In the rows, 128 means zero.
Known rows, with every way that one mark hangs from another:
[zasem [lafep [vapim babi]] rupo]: [131   4 127 100 102 136 179 148  79 125 113 100 130 166 140  92 107 106
 128 135 138  79 178 136 104]
[rupo [vapim [babi [fekuv lafep] tiga]]]: [166 140 132  79 120 129 141 132 184 134 174 117 136  93 171  77 163 124
 126 133 149 103 142 115 142]
[lafep [vapim [babi tiga zasem] rupo]]: [121 144 128  94 100 156 116 217 137 125 121  88 130 134 110 100 100 112
 152 141 131 112 130 119 126]
[tiga babi lafep [rupo vapim]]: [153 139 104 107 152 135 126 137  48 149  93  97 143 142  85 145 115  89
 174 108 126  80 140 154 164]
[vapim babi]: [120 142 118  91 107 129 163 150 138 145 140 104 111 141 125  97 161 113
 134 125 150  96 162 136 128]
[sumog [babi fekuv zasem] rupo]: [123 153 104  75 107 127 116 156 135 138 120 116 134  92  83  99 107  96
 124 121 175 136 165 126 159]
[vapim [babi fekuv] rupo]: [111 135 129  82 112 129 126 135 159 145 153 107 112  92 101  91 147 108
 165 118 164 118 153 123 149]
[zasem lafep [rupo vapim]]: [152  50 117  97 122 114 164 122  59 131 116  94 159 135 140 102 132  81
 141 142 153  67 161 135 121]
[babi fekuv [tiga [lafep vapim] rupo]]: [155 118 110  96 133 138 119 153  70 141  69 103 115  99  67 130 141 125
 156 129 159  86 139 165 150]
[lafep vapim]: [134 149 105  94 123 132 164 156  98 132  91 102 121 135  73 109 154 117
 132 127 163  70 149 127 114]
[tiga [lafep vapim]]: [125 133  99  98 131 134 140 155  78 128  93 100 114 132  50 132 143 115
 153 123 155  79 161 148 125]
[rupo [vapim babi]]: [140 132 118  93 113 127 150 134 128 136 149  98 120 133 140  98 142 107
 118 122 151  83 150 112 138]
[zasem lafep rupo]: [132  61 117  96 114 117 176 136  69 139 103 101 151 150 122 101 148  88
 154 144 151  80 172 159 113]
[vapim [babi fekuv tiga] rupo]: [119 147 133  81 109 137 125 160 148 148 147 108 128  92 133  80 142 113
 162 134 155 119 140 136 144]
[sumog [babi [tiga lafep] vapim]]: [ 95 147 114  89 127 129 126 154  83 143 113 102 171  90  94 100 102 108
 124 140 174 106 127 170 119]
[zasem [rupo vapim]]: [151  98 113  99 120 112 181 131  80 133 110  88 127 139 128 103 182  76
 136 134 160  60 155 127 134]
[fekuv lafep rupo]: [131 137 116  86 127 107 179 164 139 141 147  92 116  82 102  87 224 121
 174 130 163  86 154 114 107]
[zasem [lafep [vapim [babi fekuv tiga] rupo]]]: [129  79 135  84 111 150 111 160 112 131 131 112 156  90 125  79  64 128
 152 139 147 113 141 128 121]
[sumog [babi fekuv zasem] lafep [rupo vapim]]: [145 157  97  75 128 131 111 154 144 127 135 122 167  88  61  94  74  79
 130 119 184 139 148  93 139]
[vapim [babi fekuv [tiga lafep rupo]]]: [142 108 123  93 116 135 120 147 109 154 118 105 105 107 116 119 148 121
 161 127 149 113 153 174 164]
[tiga [babi fekuv]]: [135 180 106  83 147 142 144 125 105 150 114 124 126 168  94  99 157  96
 168 112 148  95 152 131 155]
[tiga [lafep [vapim [babi fekuv zasem]]] rupo]: [147  86 115  98 114 145  93 150 125 128 104  97  72 146  60 142 127 115
 157 110 142 115 161 137 172]
[tiga [babi vapim [zasem lafep]]]: [121 118 110  91 138 156 110 141  95 130 118 105 181 198 104 109  58  93
 163 128 126 104 125 123 116]
[tiga lafep]: [116 156  99  94 127 124 138 145  90 140 110 101 123 129  68 132 167 103
 165 127 159  94 168 165 135]

Rows:
[127 154 119  89 128 121 157 173 151 127 121  99 150  70  62 102 147 125
 163 127 150  92 140 122 106]
[fekuv [lafep [vapim rupo]]]
[140 112 104 106 129 127 140 156  65 139  69  93 112 115  41 146 137 120
 157 119 150  76 150 162 137]
[tiga [lafep vapim] rupo]
[138 124 123  85 121 149  81 177 109 121 104 105 158 113  83 102  75 111
 170 148 151 117 127 123 132]
[babi fekuv tiga [zasem [lafep [vapim rupo]]]]
[111 140 124  86 112 149  73 179 147 135 150 100 116 116  97 116 126  97
 188 135 141 147 151 148 166]
[vapim [babi fekuv [tiga lafep] zasem] rupo]
[158  97 133  89 103 143  97 160 131 144 122 108 135 143 142 109  99 119
 151 141 135 127 143 151 156]
[vapim [babi fekuv [tiga rupo] [zasem lafep]]]
[123 169  97  73 120 133 123 169 154 138 124 128 160 101  45  95  89  88
 142 121 184 153 161 117 131]
[sumog [babi fekuv zasem] lafep rupo]
[146  18 128  98 108 122 165 124  86 130 142  93 147 149 175  92 112  86
 127 136 138  79 171 131 125]
[zasem lafep [rupo [vapim babi]]]
[120 159 122  77 151 144 102 138 184 130 153 110 164 133  76  96 114  97
 193 115 138 128 113 102 141]
[tiga [babi [fekuv lafep] [vapim rupo] zasem]]
[119 120 112  84 149 151 115 140 110 135 134  96 110 160  89  90 151  88
 188 113 160  98 120  78 139]
[tiga [babi [fekuv rupo] vapim zasem]]
[148  11 133  90 105 146 159 147  85 129 114 112 131 150 167  77 112 111
 129 145 144  88 167 141 119]
[zasem [lafep [vapim [babi fekuv tiga]]] rupo]
[107 106 121  89 119 132  91 149 123 126 130  88 178 112  74 112  64  96
 169 140 155 114 117 122 109]
[babi [vapim rupo] [zasem lafep]]
[153  82 132  95  98 144 177 205 159 120 126  93 123 170 155  89 167 109
 133 149 114  99 160 132 115]
[fekuv [lafep [vapim [babi tiga [zasem rupo]]]]]
[128  65 127  83 109 135 106 147 130 130 165  98  94 137 123  89 143 105
 173 128 157 120 166  98 141]
[vapim [babi [fekuv rupo] [zasem lafep]]]
[116  94 116  81 138 122 142 116 111 138 139  94 101  77  87  80 190 111
 161 120 200  76 124  90 117]
[babi [fekuv rupo] vapim]
[145 127 108 106 126 137 139 183  55 144  60  91 131 117  71 135 131 126
 154 135 143  79 137 174 131]
[babi [tiga [lafep vapim] rupo]]
[143  98 129  89 121 114 168 153 157 132 188  88 111  79 149  79 189 119
 149 121 148  84 150  86 118]
[fekuv lafep [rupo [vapim babi]]]
[172 150 112  93 153 133 135 111  84 150 101 110 138 137 102 114 135  94
 159 105 144  78 129 121 175]
[tiga [babi fekuv] [rupo vapim]]
[117 100 109  98 116 142 139 155 103 129 120 101  99 139  83 122 126 121
 142 118 144  92 172 143 127]
[tiga [lafep [vapim babi]]]
[172 115 118  90 119 132 133 149 104 126 114  94 122 153 143  98 184  71
 142 149 156  87 142 121 162]
[babi fekuv tiga [zasem [rupo vapim]]]
[126 109 121  91  98 139 117 157 137 131 143 104 135 176 127 108 103 105
 147 136 133 120 167 134 130]
[vapim [babi [zasem lafep]]]
[134 111 119  85 116 141 146 130 139 131 126 115  87 133 102  94 148 123
 126 114 164  90 160 110 138]
[lafep [vapim [babi fekuv]]]
[159 113 134  97 110 134 175 189 149 143 113 101 133 102 135  96 138 150
 126 133 123  89 134 146 115]
[fekuv [lafep [vapim [babi [tiga rupo]]]]]
[135 100 127  98  90 143 164 196 126 137 124  89 112 190 165  94 169  86
 142 152 128 103 162 149 136]
[vapim [babi tiga [zasem rupo]]]
[105  82 109  82 107 131 110 152 106 128 123 104 196  83  99  95   8 101
 113 133 165 128 140 128 107]
[sumog [babi vapim [zasem lafep]] rupo]
